Each row was made from one path, in order. Every step used is in the known rows, and no mark comes twice. Write each row's path.
Known rows
kugo/vudem/gimiv/kasif: [10.6,3.8,-8.6,25.4,2.7,20.1,3.4,21.9,-20.5,-25.7,-6.7,34.3,13.6,-4.6,12.1,-19.1,-13.9,-1.4,-20.8,13.2]
gabakez/gimiv: [1.9,-25.4,-2.0,-6.0,0.3,4.6,-18.4,-0.8,8.3,-1.2,-6.0,11.6,14.3,4.1,6.6,6.5,5.7,-9.5,-14.1,2.4]
gabakez/gimiv/kasif/doni/kugo/vudem: [38.8,-14.9,-21.0,7.9,19.0,6.6,-7.7,18.0,-7.2,-31.1,6.8,4.6,14.4,32.5,43.3,-0.5,-43.6,46.9,-18.5,32.5]
gimiv/doni: [-3.5,-5.4,-3.0,9.4,-7.3,23.9,8.4,9.4,10.4,7.1,18.0,-6.0,-5.7,14.1,-12.4,3.7,13.4,-8.5,-2.9,-23.4]
doni/kugo/vudem: [32.9,19.2,-21.6,19.5,11.6,3.5,3.1,3.9,-13.0,-29.2,-2.5,-0.5,10.2,-2.0,7.4,-4.6,-18.8,30.6,-2.6,-10.6]
kasif/gabakez/gimiv/vudem: [-11.1,-3.0,-18.0,-13.7,-11.3,-9.5,-10.0,-4.2,-5.1,0.9,-6.3,13.8,21.2,-14.8,8.3,10.0,21.1,31.8,-20.0,-1.1]
gabakez/gimiv/kasif/doni: [4.6,-36.4,0.5,-9.2,4.3,3.1,-9.7,11.8,6.6,-1.6,8.3,4.5,5.8,34.1,35.0,1.8,-23.3,15.7,-15.7,43.2]
kasif/gabakez: [-3.5,-2.4,-11.3,-11.7,-9.0,0.2,7.8,-5.0,8.0,-9.3,8.2,4.3,-1.2,-20.6,-6.0,-2.5,13.0,34.9,6.9,9.3]
gabakez/gimiv/kasif: [5.9,-24.2,-1.1,-6.8,5.5,11.4,-5.1,7.5,5.7,-3.7,3.7,9.9,12.7,7.9,28.7,6.1,-7.1,0.1,-9.5,37.0]
gabakez/gimiv/doni: [-5.7,-30.3,-3.6,1.0,-11.0,31.6,-8.9,10.0,21.4,6.6,11.0,7.2,7.1,15.9,-4.3,8.9,21.4,-18.8,-19.8,-19.9]
gimiv/kasif/doni/kugo/vudem: [39.2,9.0,-17.7,13.7,18.9,1.2,8.2,16.4,-16.8,-31.2,12.6,-6.7,2.6,27.4,38.1,-7.9,-50.0,57.8,-3.5,29.0]
kugo/vudem: [14.0,14.4,-10.6,17.4,2.0,13.6,-0.6,7.1,-15.3,-17.4,-6.6,6.0,3.9,-7.0,0.3,-3.6,-0.6,-9.5,-2.1,-2.8]
gimiv/kugo: [3.5,10.3,-5.2,7.5,9.9,17.9,5.1,-12.6,1.4,1.5,2.0,2.8,7.9,4.4,14.6,9.1,-11.6,42.9,9.1,-7.7]
gimiv/vudem/kugo: [-9.1,30.7,-14.7,17.0,8.8,-9.4,-6.5,-30.4,-11.9,11.0,-11.5,8.8,18.8,-3.7,11.2,10.8,-9.0,-10.4,-16.7,-18.2]
kasif/doni/gimiv/vudem/kugo: [-13.0,35.6,-15.9,11.1,0.5,-27.2,1.7,-27.4,-20.1,-6.2,-1.7,3.9,14.0,25.2,4.4,4.1,-32.8,-2.3,-27.2,-33.8]
kasif/gabakez/gimiv: [-4.7,-26.4,-13.3,-18.3,-7.3,7.9,-7.9,-6.8,15.6,-8.8,1.8,16.3,12.8,-14.9,-2.2,3.3,20.8,24.9,-8.0,11.1]
kugo/vudem/gimiv: [6.3,0.6,-10.4,27.7,-2.2,16.5,-6.7,13.3,-19.1,-24.0,-19.6,36.4,11.8,-6.7,-8.0,-16.4,2.4,-12.3,-24.6,-19.8]
doni/kugo/vudem/gimiv/kasif/gabakez: [26.8,5.2,-28.1,15.0,7.9,12.0,15.3,11.6,-13.5,-47.4,6.1,31.9,18.3,-18.6,16.2,-18.7,-19.0,79.0,-18.4,16.2]
kasif/doni/kugo: [21.5,-6.0,-11.7,-3.6,13.5,-16.1,0.7,1.2,1.6,-8.2,10.5,-8.5,-5.1,31.4,16.0,-1.3,-34.1,53.9,-7.8,-2.6]

Write each row's path
[31.4,14.7,-25.0,27.1,4.2,29.5,11.5,12.9,-2.0,-24.6,15.0,-5.7,4.0,10.5,-5.1,-1.3,-2.9,23.9,-8.0,-31.8] => gimiv/doni/kugo/vudem
[13.9,29.3,-16.1,18.1,2.0,11.5,12.6,-2.2,-20.6,-36.1,1.6,2.8,8.4,28.1,5.6,-3.5,-34.1,38.7,0.8,-27.1] => kasif/doni/gimiv/kugo/vudem
[1.8,-2.1,-4.8,-13.9,-3.5,2.5,19.3,1.5,3.5,-13.6,18.3,1.6,1.9,-13.5,15.2,-3.8,0.7,49.8,12.5,42.7] => gimiv/kasif/gabakez
[-13.2,46.6,-13.8,14.3,4.9,-18.6,4.5,-30.9,-20.4,-8.7,-5.4,7.4,23.1,-2.2,-2.0,2.9,-11.4,-17.5,-21.3,-38.0] => doni/gimiv/vudem/kugo
[28.9,-3.5,-27.2,23.7,10.1,0.5,-4.6,13.4,-16.0,-31.9,-10.1,28.6,8.8,22.3,4.3,-16.6,-33.7,38.9,-35.4,-21.4] => kasif/doni/kugo/vudem/gimiv
[-10.3,39.2,-4.6,0.3,-7.0,-22.2,7.4,-0.1,-27.6,-11.4,-6.2,-6.1,14.9,-0.2,-4.0,-1.9,-1.5,-1.0,-15.2,-34.2] => doni/gimiv/vudem
[1.6,-3.5,-15.6,35.2,-12.8,41.7,4.8,21.3,-6.4,-16.3,-1.3,32.5,4.8,6.4,-21.0,-13.6,14.1,-20.8,-30.7,-43.1] => kugo/vudem/gimiv/doni
[17.5,-0.2,-20.4,18.3,8.8,35.3,-12.9,-5.9,-4.6,-17.4,-13.4,20.8,25.5,1.9,17.2,7.1,-5.9,21.0,-4.3,-8.3] => gabakez/gimiv/kugo/vudem
[1.1,14.7,-6.7,1.4,4.0,0.9,14.9,-9.0,-6.5,-16.4,9.2,-3.1,4.4,32.0,3.6,-0.5,-31.8,48.4,2.7,-23.8] => kasif/doni/gimiv/kugo
[25.1,-30.2,-10.6,-8.5,17.3,-5.9,-9.0,10.8,7.6,-11.7,14.7,-0.6,9.7,38.5,42.6,1.9,-40.9,55.4,-18.2,34.6] => gabakez/gimiv/kasif/doni/kugo
[11.7,-9.1,-11.1,24.0,2.3,12.6,1.9,23.9,-20.3,-24.6,-3.2,32.4,4.2,24.1,18.8,-18.8,-28.5,14.3,-26.6,18.9] => kugo/vudem/gimiv/kasif/doni
[-2.4,-23.4,1.6,6.0,3.4,-1.9,4.7,18.1,-5.7,-6.1,5.1,26.5,1.2,32.1,19.1,-13.6,-27.2,22.5,-26.5,23.9] => vudem/gimiv/kasif/doni
[18.7,24.9,-17.6,22.0,8.9,29.4,3.7,-3.8,-13.6,-16.0,-7.4,8.0,10.2,1.5,14.2,3.2,-10.3,35.8,8.4,-10.4] => gimiv/kugo/vudem
[4.1,-10.8,4.9,-7.1,4.5,-4.1,6.9,12.7,-1.0,-1.3,16.2,-4.5,-10.4,30.9,30.0,-3.0,-32.7,25.8,-1.0,38.8] => gimiv/kasif/doni
[-3.6,14.5,-4.2,-18.7,-7.5,-5.9,27.9,2.9,-5.9,-32.8,23.4,0.0,6.7,-16.2,0.4,-11.6,-3.1,42.0,7.0,19.9] => doni/gimiv/kasif/gabakez
[18.5,-23.3,-15.9,0.1,7.2,22.2,-4.4,3.6,20.4,-4.1,16.9,-1.2,12.8,19.7,1.3,8.9,2.2,22.2,-22.2,-25.2] => gabakez/gimiv/doni/kugo
[-2.9,-4.1,-10.9,15.7,7.4,18.3,3.3,-7.5,-0.5,-2.6,-8.6,32.0,15.5,2.5,3.5,-8.3,-8.5,40.1,-13.4,-24.9] => vudem/gimiv/kugo
